What can hang from each mark:
L: K V
V: J L N
K: H J N
C: K V Z
E: H L
N: E
Z: C H L N

Each row was made from one small tree. Brackets hold a mark, then the marks that hang from it, in alphabetical order. Every link used is in the known rows. Write each row's tree.
Known rows:
(N (E L)): [-0.66 -2.24 -0.97 -1.16 -1.90  1.49 -1.74 -1.52  1.20  0.10  0.19  1.39
  1.29 -1.55 -0.85  2.03 -0.16  0.08  0.23 -0.38  1.86  0.45 -1.49  1.98
 -0.08 -2.00]
(C (K J N) (Z H L)): [-0.31 -3.59  1.72  2.17  1.25  0.96 -1.10 -2.69  0.34 -2.05  0.11 -1.90
  5.16 -0.29  0.69  2.37  0.96  3.54  0.40 -3.76  3.38 -1.42 -0.29  1.29
 -2.23  1.88]
(E (L V)): [-0.86 -1.80  0.46 -0.58 -1.68  1.17 -2.04 -2.38  1.15  0.43  0.17 -0.09
  2.30  0.22 -1.07  0.65 -1.09  0.91 -0.28 -2.22  1.28  1.09 -1.09  2.47
  0.36  0.41]
(Z C): [ 0.89 -1.38 -1.03  1.90  0.26  0.19 -1.71 -0.87  1.52 -1.00 -0.52  0.92
  1.17 -0.55 -0.63  0.77  2.23  1.59 -0.17  0.16  0.20 -0.18 -1.02  0.72
  0.22  0.66]
(N (E H)): [ 0.24 -2.22  0.26 -1.07 -2.15  1.68 -1.26 -2.48  0.44 -1.61  0.18  2.31
  0.12 -0.82  0.15  2.04  0.32 -0.03  0.89  0.48  1.96  0.76 -1.71  1.13
 -0.05 -2.46]
(C V): [ 0.72 -1.52  0.94  2.20 -0.62  2.43 -0.30 -0.50  0.31 -1.06  0.40  0.94
  1.93 -0.78 -0.74  0.88  0.91  1.19 -0.54 -0.49  0.07  0.33 -1.05  0.48
 -0.30  0.32]
(E (L (K H) (V J))): [-0.17 -2.06  0.60 -0.48 -0.86  2.07 -2.23 -2.82  2.71 -1.86  1.04  0.95
  2.60  1.51 -0.60  0.40 -2.76  2.13  2.13 -2.18  2.26  1.47 -1.90  3.45
  0.13 -0.18]
(Z (C V) H (L K) (N E)): [ 0.91 -1.27 -2.73  0.21  0.39  1.40 -1.62 -1.91  2.35  0.02  0.12  2.29
  5.20 -1.89 -3.35  2.49  2.74  0.53  0.26 -1.88  2.70 -0.10 -4.80  2.19
 -3.33  2.06]
(E H): [ 0.34 -2.10  1.39 -0.28 -1.55  0.87 -0.39 -2.35 -0.07 -2.52 -0.19  1.65
  0.43  0.52  0.42  0.80 -0.14  0.56  1.26 -0.23  0.93  1.20 -0.72  0.34
  0.28 -0.79]
(K J): [-0.96 -2.46  1.56  2.32  1.40  1.74 -0.87 -0.66  0.50 -2.08 -0.60  0.48
  1.56 -0.50 -0.58  0.65 -0.12  1.30 -0.09  0.07  0.16 -0.43 -0.56  1.28
 -0.05  0.91]
(V J): [ 0.10 -1.32  0.63  1.90 -0.54  1.16 -0.68 -0.40  0.66 -4.62  0.46  1.47
  0.23  0.85  0.14  0.94  0.24  1.06  1.82 -0.24  0.39  0.04  0.42  0.97
 -0.82 -0.33]
(K J (N E)): [-0.26 -3.19  0.78  2.52  1.40  2.75 -1.65 -2.65  1.46 -1.23 -0.97  0.88
  2.07 -1.45 -0.64  1.70 -0.53  1.70  0.31  0.53  3.08 -1.05 -0.77  1.46
 -0.03 -1.59]
(K H): [ 0.91 -3.09  1.98  1.48  0.09  1.33 -0.17 -1.78  1.19 -1.85 -0.06  1.65
  1.45  0.89 -0.10  1.27 -0.61  0.70  1.22  1.00  1.21  0.85 -0.51  0.71
  0.79 -0.67]
(K H J (N (E L))): [ 0.62 -4.90  0.88  2.19  1.27  2.88 -1.01 -4.50  2.70 -0.06 -0.61  1.45
  3.19 -0.59 -1.05  1.78 -2.99  2.13  1.25  0.43  4.54 -0.29 -0.96  2.62
  0.61 -2.64]
(N (E H (L V))): [ 0.01 -2.17 -0.11 -2.17 -3.06  1.67 -2.15 -4.12  0.99  0.26  0.60  1.69
  1.30 -0.60 -0.44  1.77 -1.10  0.45  0.52 -1.42  2.90  1.22 -2.35  2.87
  0.11 -2.21]
(C K V (Z H L)): [ 0.68 -2.28  1.29  1.74 -0.72  1.37 -0.58 -1.37 -0.34 -1.22  1.54 -1.31
  4.93 -0.62  0.43  2.46  2.21  2.88 -0.49 -4.27  1.72 -0.72 -1.49  1.00
 -2.91  2.39]
(C (K H)): [ 0.85 -2.74  1.75  1.85  0.20  2.01 -0.66 -0.89  1.18 -2.92  0.78  0.03
  2.01  0.95  1.13  1.71 -0.20  1.83  0.02 -1.23  1.07 -0.29 -0.10  0.74
  0.18  0.22]
(V J L (N (E H))): [-0.59 -0.65 -0.11  0.75 -1.81  2.79 -3.20 -2.70  1.30 -7.12  2.15  2.84
  0.18  1.03  1.51  1.59 -1.08  0.83  2.93 -1.08 -0.27 -0.22 -0.99  1.80
 -3.72 -3.68]
(C K V): [ 0.88 -1.46  1.00  2.88 -0.48  3.13 -0.79  0.12  0.30 -1.95  1.13 -0.53
  2.47 -0.46  0.47  1.33  1.05  2.38 -1.55 -2.62  0.31 -0.61 -0.67  0.66
 -0.93  1.20]
(C (Z (L V) N)): [-0.04 -0.84  1.35 -0.55 -0.51 -1.25 -1.59 -2.77  0.13 -0.53  1.33 -0.96
  4.55 -0.56 -1.03  2.86  1.94  0.34  1.05 -2.01  1.65 -1.18 -1.47  1.30
 -1.89  1.83]
(E H (L (K J N))): [-0.78 -3.14  0.23 -0.85 -0.66  2.10 -1.41 -4.12  1.69 -1.13 -0.57  0.72
  2.68  0.12 -0.39 -0.11 -3.22  2.38  2.35 -2.03  3.07  1.39 -1.61  2.09
  0.05 -1.21]
(K H J (N E)): [ 0.97 -4.65  1.74  3.00  1.99  3.21 -0.95 -4.07  2.38 -1.04 -0.74  1.71
  2.67 -0.41 -0.48  1.84 -1.80  2.02  1.36  1.46  3.96 -0.59 -0.93  1.87
  0.76 -2.38]
(L (K H N)): [ 0.48 -2.95  1.25  1.07  1.01  2.55 -1.31 -2.22  2.81 -2.10 -0.53  1.16
  2.44  0.58 -0.01  0.83 -1.30  1.74  2.54  0.20  2.49  1.20 -1.40  0.45
  0.96 -1.33]
(E H (L (K J) (V N))): [-1.16 -2.17  0.58 -1.19 -1.32  2.29 -2.61 -4.17  1.89 -1.63  0.64  0.56
  2.69  1.39 -0.42 -0.23 -3.63  2.26  2.35 -3.59  1.68  1.27 -2.76  3.03
 -0.90 -0.02]
(L (K H J (N E)) V): [ 0.18 -3.23  2.08  1.27  1.85  3.86 -3.04 -3.96  3.20 -0.87  0.11  1.07
  3.50  0.27 -0.44  1.22 -2.30  2.81  1.43 -0.47  4.03  0.42 -3.45  3.31
  0.69 -0.79]
(Z (L V) N): [-0.24 -0.62  1.07 -0.46 -0.19 -0.36 -1.52 -2.44  0.31 -0.80  0.48  0.11
  4.26 -0.03 -2.21  2.06  0.91 -1.18  0.03 -2.09  1.38 -0.76 -1.62  1.98
 -1.91  2.31]

Which tree is each row?
[-1.03 -0.46 -0.28  1.48 -1.18  2.91 -3.52 -1.43  1.58 -6.76  2.17  2.38
  0.40  0.56  1.11  1.77 -0.39  0.60  2.26 -0.88 -0.79 -0.62 -0.56  1.82
 -3.75 -3.17]  (V J L (N E))
[-1.09 -1.01  0.17 -0.30 -1.89  2.76 -3.44 -2.81  0.96 -4.46  1.41  2.27
  0.81  0.06  1.11  1.67 -0.48  0.01  1.38 -0.81 -0.49  0.40 -1.52  0.87
 -2.62 -3.41]  (V L (N (E H)))
[ 2.14 -2.46 -0.90  4.68  1.35  2.99 -2.00 -1.80  2.60 -1.61  1.28  0.86
  3.14 -0.24 -0.14  1.43  0.51  3.93 -0.31 -1.77  1.09 -2.21 -2.14  2.08
 -1.70  0.59]  (Z (C (K H J) (V (N E))))
[-0.06 -0.91  1.02  1.86 -1.03  2.02 -2.32 -1.77  1.29 -4.50  1.30  0.90
  1.15  2.17  0.29  0.79 -0.58  1.36  1.66 -2.05  0.14 -0.30 -0.53  1.74
 -1.73  0.68]  (L (V J N))
[ 0.05 -1.98 -1.40  0.18 -2.66  2.10 -1.54 -2.60  1.66 -4.98  1.50  2.37
  0.31  1.19  0.30  1.53 -1.83  0.91  3.75 -1.83  1.32 -0.31 -0.53  1.76
 -2.72 -2.56]  (V J (N (E H L)))
[-0.92 -3.10  0.56  0.13  0.50  2.03 -1.49 -1.90  2.37 -0.92 -0.09  0.72
  2.86  0.04 -1.10  0.35 -2.61  1.88  1.75 -1.08  1.60  1.06 -1.74  2.65
  0.42 -0.12]  (E (L (K H J)))
[-0.94 -2.91 -0.77  0.43 -0.50  2.92 -2.33 -1.78  2.67 -2.16  0.82  1.53
  2.16  0.10 -0.66  1.51 -2.14  0.98  2.54 -1.15  1.21 -0.32 -2.17  1.79
 -1.43 -1.73]  (V (N (E (L (K H J)))))
[-0.07 -2.08 -0.39 -1.30 -1.31  0.48 -1.27 -2.41  1.96 -0.33  1.84  0.41
  3.57 -1.08 -0.44  3.49  0.57  1.14  2.55 -0.61  2.75 -0.40 -2.38  0.97
 -0.74 -0.58]  (C (Z (N (E (L (K H))))))
[-1.32 -1.37  0.15 -1.42 -1.20  1.71 -2.82 -1.87  1.91 -0.06  0.32 -0.12
  2.71  0.20 -0.93  0.37 -1.60  1.49  0.63 -2.56  1.39  1.58 -2.20  2.80
  0.30  0.58]  (E (L K V))
[ 1.39 -1.44 -0.31  1.53  1.30  0.17 -3.73 -3.23  3.03 -2.76  0.99  1.31
  3.44  1.77 -1.04  0.21 -0.19  2.24  2.59 -2.47  1.29 -0.66 -2.79  3.57
 -2.39  0.97]  (Z C (L (K H) (V J N)))
[-0.67 -1.87  0.58 -2.61 -2.32  1.66 -2.37 -3.92  1.36 -0.63  0.53  0.81
  2.30  0.79 -0.35  0.12 -2.59  1.61  1.68 -3.05  2.12  2.31 -2.69  2.79
  0.33 -0.41]  (E H (L K V))
[-0.48 -1.73 -0.60 -0.77 -2.02  1.88 -2.36 -2.50  1.50 -0.84  0.98  1.39
  1.32 -0.59 -0.63  1.93 -0.64  0.73  0.46 -1.33  2.39  0.37 -1.65  3.22
 -0.52 -1.52]  (N (E (L (V J))))
[-0.04 -3.07 -0.87  1.65  2.46  0.96 -2.14 -2.46  2.21 -1.08 -1.95  0.91
  4.48 -0.41 -2.02  0.11  0.96  2.11  0.74 -1.99  2.75  0.31 -2.72  2.33
 -1.72  2.02]  (Z C H (L (K J N)))
[ 0.28 -3.45  0.91  1.69  0.53  2.76 -1.28 -3.88  1.17 -1.55 -0.94  1.35
  1.68 -0.96 -0.26  1.50 -1.13  1.76  0.95  0.37  3.54 -0.47 -0.99  1.51
 -0.04 -2.20]  (K J (N (E H)))
[-1.86 -1.23  0.43 -0.08 -0.27  3.80 -4.30 -2.36  2.04 -5.00  1.34  1.88
  1.52 -0.12  0.81  1.01 -1.56  1.08  2.07 -1.16 -0.31  0.30 -2.91  1.85
 -2.84 -2.75]  (V (L (K J)) (N (E H)))
[-1.11 -2.51 -0.89 -0.55 -1.49  2.76 -2.24 -2.48  1.86 -2.56  0.73  1.61
  1.48  0.05 -0.32  1.02 -2.00  0.94  2.54 -1.74  1.24  0.01 -2.11  1.62
 -1.82 -1.85]  (V (N (E H (L (K J)))))
[-1.09 -0.36 -0.39  0.07 -1.44  3.51 -4.00 -2.27  2.15 -7.47  2.25  2.86
  0.33  1.06  1.62  1.24 -1.52  1.22  3.86 -1.56 -0.21  0.31 -2.10  1.88
 -3.71 -3.69]  (V J (L K) (N (E H)))
[-0.27 -1.81 -1.54 -0.38 -2.44  2.48 -2.05 -2.21  2.19 -5.14  1.64  2.44
  0.39  1.18  0.27  1.24 -2.28  1.23  4.31 -1.99  1.31 -0.14 -1.28  2.01
 -2.57 -2.50]  (V J (N (E H (L K))))
[-0.22 -3.76  0.17  0.89 -0.04  2.61 -1.35 -4.60  1.43 -0.55 -0.84  1.01
  2.33 -1.10 -0.74  1.21 -2.29  1.92  1.05 -0.61  4.11 -0.27 -1.01  2.20
 -0.06 -2.39]  (K J (N (E H L)))
[-0.42 -2.37  0.65 -0.60 -0.07  2.29 -2.44 -3.18  1.76 -2.54 -0.37  1.53
  3.74  0.68 -1.24  1.16 -0.42  0.95  1.77 -2.76  3.85  1.31 -2.68  3.12
 -2.15  0.57]  (Z H (L (K (N E)) (V J)))
[-0.76 -2.12  0.15 -0.61 -0.43  0.22  0.39 -1.35  0.09 -1.98 -0.68  1.17
  4.15  0.10 -2.46  2.20  1.50 -1.71  0.66 -1.59  1.64  0.47 -1.31  0.75
 -2.61  2.68]  (Z H L N)
[-0.54 -1.06  0.43 -1.18 -1.66  3.14 -3.67 -2.38  2.08 -2.61  1.18  1.33
  1.56  0.78  0.25  1.08 -1.12  1.22  2.07 -2.13  1.21  0.77 -3.51  1.95
 -0.95 -0.72]  (L K (V (N (E H))))
[-0.27 -0.83  0.23 -0.31 -1.43  3.25 -3.41 -2.55  2.39 -4.71  1.74  1.88
  1.06  1.63  0.57  0.91 -1.46  1.91  3.34 -2.29  1.35  0.43 -3.01  2.42
 -1.93 -0.81]  (L K (V J (N (E H))))
[-0.61 -1.69  0.03 -1.67 -2.43  2.14 -2.51 -4.01  1.95 -3.28  1.30  1.17
  1.87  2.17  0.08  0.03 -3.39  1.99  3.54 -3.73  1.75  1.55 -2.18  2.83
 -1.27 -0.63]  (E H (L K (V J N)))
[ 1.44 -3.88  0.52  1.14 -0.50  2.61 -1.44 -5.06  2.85 -0.80  0.35  1.85
  2.64  0.55 -0.38  1.88 -2.50  1.80  2.05 -0.28  4.85  0.47 -0.87  2.80
  0.66 -3.07]  (K H (N (E (L (V J)))))
[ 0.16 -1.26  0.57  0.54 -0.13  3.35 -3.40 -2.81  2.62 -2.93  0.68  1.20
  1.91  0.58  0.15  1.18 -0.85  2.39  2.18 -1.39  3.25  0.55 -2.42  2.66
 -0.41 -1.11]  (L (K (N E)) (V J))
[ 1.05 -0.79 -1.47  0.93  0.82 -1.65 -1.50 -1.75  1.17 -0.62 -0.22  0.57
  3.93 -1.04 -2.64  1.79  2.68 -0.31  0.19 -1.07  0.95 -1.60 -1.50  1.33
 -2.14  2.15]  (Z C L N)
[ 0.31 -1.62  0.18 -1.07 -1.99  0.07 -0.70 -2.60  0.41 -1.20  1.57  0.58
  2.44 -1.17  0.11  3.61  1.96  0.59  1.99 -0.17  2.21 -0.78 -1.78  0.09
 -1.09 -0.66]  (C (Z (N (E H))))
[ 0.00 -1.18  1.39  1.87 -0.39  2.64 -2.57 -2.11  1.85 -2.87  2.58  0.53
  3.93 -0.23  1.13  1.77  0.04  2.99  2.07 -1.75 -0.33  0.01 -2.51  0.45
 -2.45 -1.17]  (C (V (L (K H)) N) Z)
